What can hang from each mark
Z_333: Z_876 Z_974 Z_993
Z_974: Z_22 Z_118
Z_118: Z_974
Z_876: Z_333
Z_882: Z_993
Z_22: Z_876 Z_974
Z_993: Z_22 Z_118 Z_882

Each row was made from one small tree. The marks that hang from a mark follow it in brackets, in the order of their numbers. Every link used is in the known rows. Write each row's tree.
Known rows
Z_118[Z_974[Z_22]]: [  2.1  -0.1  -2.4 -29.5  20.9 -20.4 -11.7  12.1 -16.3  -5.2  -5.7 -13.6
   2.3  29.9 -18.8   0.7 -27.0  -7.5 -27.6  23.5 -12.5]
Z_974[Z_22[Z_876[Z_333]] Z_118]: [ -2.8 -31.6  -0.8 -15.0  31.0  41.6 -11.4  20.4  35.1  -6.5  52.0 -40.8
   5.9 -28.9  11.9  21.4   5.2 -44.8   5.3  30.7  -8.4]
Z_22[Z_876[Z_333[Z_993]] Z_974[Z_118]]: [ -3.2  -9.0 -12.8   4.5   8.5  13.8   0.6  23.3  53.5 -19.5  24.5 -21.2
  -7.0 -21.3   6.7  45.3  10.5 -35.6   7.1  -7.2   0.7]
Z_22[Z_876[Z_333[Z_993]] Z_974]: [  2.8  -2.2 -29.3  18.5 -21.0   7.7   7.6   5.6  36.5   1.8   0.8 -23.4
   9.7  -5.2   0.0  17.0   5.9 -38.1  12.1  -9.6   0.9]
Z_974[Z_22]: [  0.4  -4.7 -14.1  -2.2  18.3  13.1 -22.9  11.5 -12.3  -2.8  12.6 -23.3
   8.6  -4.9   3.2  -1.9  -8.5 -12.0 -16.2  19.6 -12.6]
Z_882[Z_993[Z_118[Z_974]]]: [  1.3 -10.3  15.3 -12.6 -34.4 -21.0 -18.3 -11.9  -5.3 -12.2 -11.5  20.9
 -23.3   8.4 -27.4 -12.7 -14.2  10.8  -2.3  20.5   7.2]
Z_993[Z_118[Z_974[Z_22[Z_876]]] Z_882]: [  1.6  -9.1   3.8 -47.6 -21.8 -11.4  22.8 -20.5  -4.6 -10.3  -1.3 -40.4
  -6.8  10.3  -4.2  28.7  -4.3  22.1 -12.6   1.4  -8.9]
Z_993[Z_118[Z_974[Z_22[Z_876]]]]: [  9.0 -21.5   9.5 -24.4  -8.2 -10.2  -3.6  10.8   6.6 -18.8   6.2 -21.4
 -20.9  21.6   0.2  -0.4 -23.2   7.0  -9.5  -0.2  -4.4]
Z_882[Z_993[Z_22 Z_118]]: [ -7.0  -9.1  22.5   9.0 -22.5  -7.3 -12.1 -13.1 -20.6  13.1  -6.6  23.0
 -17.7  11.5   2.1 -39.7  -8.8  25.8  -0.9   6.7   6.7]
Z_974[Z_22[Z_876] Z_118]: [-10.6 -31.2  13.3 -14.9  45.4  40.2 -18.5  19.4  31.3 -18.2  37.2 -43.5
 -16.4 -42.5  16.2  36.1   3.9 -14.2 -10.2  32.9  -3.9]
Z_118[Z_974]: [ -7.3  -4.5   7.9 -11.9  19.1 -27.8  -9.5   2.5  -2.7 -17.2 -16.1  24.3
   1.8  26.7 -35.1  -1.8  -6.7  16.4 -14.3  17.2  -6.6]
Z_333[Z_876]: [ -0.1  13.9   2.0   7.6  22.3  -2.4   5.5  -8.6   5.6  -5.2  30.6  -1.8
  12.8   3.3 -18.8 -35.0   9.8   2.6  30.1  18.1   9.9]
Z_974[Z_22[Z_876[Z_333]]]: [  6.4 -20.8 -20.7   1.1  -2.6  37.5  -2.7  -2.9  13.4  20.3  24.4 -42.6
  26.4  -9.8   1.8 -14.5   0.5 -45.0  11.3  27.7  -6.7]
Z_876[Z_333[Z_993[Z_118]]]: [ 19.3   8.1 -28.2  29.5 -29.0  -3.4  -3.3  13.3  -3.3   1.2  16.4  35.2
  21.0  22.1  -4.5 -20.5  17.8 -15.9  18.5 -30.8 -13.4]
Z_333[Z_876 Z_993[Z_118[Z_974] Z_882]]: [ 15.5  50.4  -2.7 -21.7 -15.0 -35.7  41.7 -17.0 -20.3  -0.9   5.9 -13.6
  -7.2  35.4  -9.2  -1.7  13.4  35.3  11.7 -20.7   6.6]
Z_118[Z_974[Z_22[Z_876[Z_333]]]]: [  6.2 -12.4  -5.2 -28.6   3.4  -2.8   3.7   2.4   3.5  12.6   2.6 -28.7
  14.4  28.0 -19.5 -10.9 -19.6 -32.7  -7.4  30.7  -7.6]
Z_882[Z_993]: [ -7.6  -6.3   1.6  16.3 -17.6   4.6 -24.3 -22.5  -5.3   2.8 -11.2  20.8
  -2.7 -18.8 -30.6 -11.7   8.4   2.2   4.1  40.0   8.2]
Z_118[Z_974[Z_22[Z_876[Z_333[Z_993]]]]]: [ 11.8   2.0 -13.1 -19.3  -3.2  -3.9   8.0   5.1  -3.9  16.7  -5.3 -23.0
   9.8  34.3 -14.4  -3.8 -14.3 -27.1 -10.8  18.7  -6.1]
Z_876[Z_333[Z_993]]: [ 14.9  13.7 -32.3  34.3 -15.3   1.0  -3.6   4.8  -4.9  11.3   8.9  36.4
  34.6  16.8 -16.6 -18.4  25.6 -22.3  17.0 -11.8 -12.5]
Z_118[Z_974[Z_22[Z_876]]]: [ -0.8 -13.3   4.6 -27.2  15.5  -2.1  -0.2   0.6   1.8   0.8  -7.1 -30.2
  -2.4  19.5 -16.2   1.2 -19.8  -7.8 -17.1  34.2  -3.6]
Z_333[Z_876 Z_974]: [  1.1  20.3  11.2  19.9  33.7   9.6  -4.5  -5.5 -12.7   0.3 -11.8  29.2
  15.1 -29.3  -3.0 -34.7  -8.3   1.3  22.8   0.5  25.2]

Write each row's tree
[ 15.1  53.4  -0.5  12.4  -5.7  -4.2  25.1 -16.3 -32.1   4.1 -25.1  20.2
  -1.9 -20.0  19.1  -3.2  10.6  33.6  16.6 -42.7  23.4]
Z_333[Z_876 Z_974 Z_993[Z_118 Z_882]]
[-29.9   6.9  13.0 -28.5  38.5 -22.0  14.5  -2.7  -8.8  -7.6  -0.4 -14.8
  -1.7  -2.2  17.1  42.3   4.9  35.4 -28.5  -8.7 -18.6]
Z_993[Z_22[Z_974[Z_118]] Z_882]
[ 15.9  14.2 -31.1  14.3 -38.3  -6.7  14.4  -8.0  -9.8   6.8  10.2  20.3
  29.1  15.8  -7.8  -1.2  31.2  -7.8  16.9 -27.7 -17.0]
Z_876[Z_333[Z_993[Z_118 Z_882]]]
[ -9.0 -27.4  -4.0  -6.2  13.1  17.0  -4.2  20.5  61.9 -26.7  34.9 -26.2
   0.7 -28.2   1.0  40.2   5.3 -43.4  11.9   7.8  -2.9]
Z_22[Z_876[Z_333] Z_974[Z_118]]
[ -2.8 -20.9 -19.0   5.7 -14.5  10.2   2.2   1.2  44.2  -4.5  14.4 -26.6
  14.4 -12.2  -7.5  10.5   0.3 -45.8  17.1   3.5  -0.4]
Z_22[Z_876[Z_333] Z_974]
[-11.6  -3.1  17.0 -10.1  -5.3 -17.5  23.7 -20.3 -26.9   5.1  -0.9   9.0
   1.6  19.2  17.6  -6.8  12.2  59.9  -7.4 -27.7 -16.6]
Z_993[Z_22 Z_118 Z_882]
[  6.1  25.3  -6.5  -6.4 -22.1 -30.2  16.7  -9.7 -23.3 -14.8 -24.4  16.6
 -11.5  22.6  -8.6  29.1  19.8  48.4 -16.2 -28.9  -8.1]
Z_333[Z_993[Z_118[Z_974] Z_882]]
[ 16.6  20.6 -27.3  26.0 -30.9   3.9   5.9  -6.0 -24.1  10.6 -21.8  47.0
  30.7 -10.1   4.9  -1.6  16.4  -7.3  13.5 -41.8  -3.6]
Z_876[Z_333[Z_974 Z_993[Z_118 Z_882]]]
[ 12.6 -10.6  -7.2  42.5 -24.4  32.0   3.3  -7.4  16.2  11.2 -16.2  25.8
  13.3 -21.7   7.3 -14.3  16.7 -13.2  26.2 -20.7  12.6]
Z_22[Z_876[Z_333[Z_974 Z_993[Z_118]]]]
[  4.1 -15.9  12.4 -21.9 -38.0  -2.4 -10.1 -13.9   0.5   0.3  -8.3 -18.9
 -26.5   3.8 -13.7  -9.7 -22.0  -4.8  -3.7  32.0  12.5]
Z_882[Z_993[Z_118[Z_974[Z_22[Z_876]]]]]
[ 25.7  15.9 -31.6  24.8 -19.5  10.8 -13.3  22.3 -26.3  15.7 -12.0  28.4
  23.0  -1.1  22.3 -21.3 -12.1 -35.3   4.9 -37.1  -3.7]
Z_876[Z_333[Z_974[Z_22] Z_993[Z_118]]]
[  8.3  -5.7 -23.9  14.7 -31.9   4.0   8.0  11.1  38.3  -7.9   7.9 -23.7
   0.3  -0.6   9.7  15.1   0.1 -31.4  14.3 -23.7   0.6]
Z_22[Z_876[Z_333[Z_993[Z_118]]] Z_974]
[-14.8 -14.0  33.3 -32.6 -11.0 -20.5  45.7 -32.2 -10.4  13.6 -14.9 -14.0
  -9.3  34.5   6.7  -0.7   2.9  56.6  -7.6 -11.7  -5.3]
Z_993[Z_22[Z_876] Z_118[Z_974] Z_882]
[  2.0  15.5  16.1 -12.6  63.9  22.9 -15.2  23.3  -6.0  -8.6  19.3 -10.0
  -1.0 -43.3  22.0  -6.9 -23.5 -18.6   6.8   9.6  18.9]
Z_333[Z_876 Z_974[Z_22 Z_118]]
[ -1.4  25.8   0.9  14.8 -11.7 -18.0  21.4 -11.9 -35.6  11.0 -18.2  20.2
  -7.2  23.6  22.1   3.5  24.4  62.3 -15.5 -42.1 -10.9]
Z_333[Z_993[Z_22 Z_118 Z_882]]
[  1.2  15.0  -4.8  34.6  27.0   8.4  -8.2  21.8 -22.3  18.9 -13.2  61.1
  23.1  -1.4  17.8 -16.1   5.8 -11.7   1.7 -30.5  -1.5]
Z_876[Z_333[Z_974[Z_118] Z_993[Z_22]]]
[-17.3   3.7   8.1   2.4  -6.3 -15.0 -13.7  -9.5 -15.8  15.7 -16.6   5.7
 -11.0   3.3  -3.7 -20.3 -16.2   6.0 -13.2  20.7   4.1]
Z_882[Z_993[Z_22[Z_974]]]
[ -1.2  57.5  -0.6   5.4  13.0 -15.4  47.1 -27.7 -35.4  36.7   5.7  -8.5
  12.7  29.3   5.3 -25.3  26.4  39.2  10.0 -10.2   4.2]
Z_333[Z_876 Z_993[Z_22 Z_882]]
[ -4.9  -5.7  28.2 -13.6 -20.1 -26.4  -5.4 -11.6 -24.6  11.4 -16.3  23.9
 -24.4  34.6  -8.8 -37.9 -23.5  26.9 -10.9  11.8   5.5]
Z_882[Z_993[Z_22 Z_118[Z_974]]]
[-21.0  -2.8  18.6  -5.0  12.7 -11.1 -20.4   2.1  -7.2   3.3  -4.1   6.2
 -21.3  -5.6   1.3  -1.2 -14.5   5.1 -16.4  22.3   3.4]
Z_882[Z_993[Z_22[Z_974[Z_118]]]]
[-20.6 -30.1  13.1  -5.3  31.7  14.1 -14.0  18.3  58.3 -42.4  16.0 -29.8
 -27.0 -42.4   6.6  57.1   3.5  -2.5  -4.8  10.0   5.1]
Z_22[Z_876 Z_974[Z_118]]
[ -4.9  16.8   9.1  39.5  43.6  13.5 -31.8  26.5 -12.0 -21.9 -37.2  65.9
 -15.7 -48.2  17.7  32.6  13.5  27.9 -18.1 -28.3  12.1]
Z_333[Z_974[Z_118] Z_993]
[-22.0 -15.8  25.5  -3.6   5.5   5.6  -8.0  -9.4  12.4  11.0  -3.1 -11.0
 -26.7 -16.3   3.7   0.7  -7.6   2.8  -7.5  29.5  13.7]
Z_882[Z_993[Z_22[Z_876 Z_974[Z_118]]]]
[ -8.1 -20.8  17.0   6.7  50.8  43.9 -29.3  17.6   9.7 -16.4 -12.2   1.5
  -8.9 -67.6  25.2  27.4 -10.9  -7.7 -11.9  11.3  12.6]
Z_333[Z_974[Z_22[Z_876] Z_118]]
[ 13.1 -10.7  -6.4  17.3 -28.9   8.8  16.0  -6.1  24.0   9.4   3.8   4.7
   9.9  17.9 -11.9 -13.1  16.5 -13.9  21.3  -6.3   1.4]
Z_22[Z_876[Z_333[Z_993[Z_118[Z_974]]]]]
[ -8.5  -3.2  13.6  -2.0 -24.1 -21.4 -14.1  -1.2 -13.3   1.7  -9.9   3.3
 -24.9  10.9  11.5 -21.3 -26.2  14.4 -11.6  -2.9   4.8]
Z_882[Z_993[Z_22[Z_974] Z_118]]
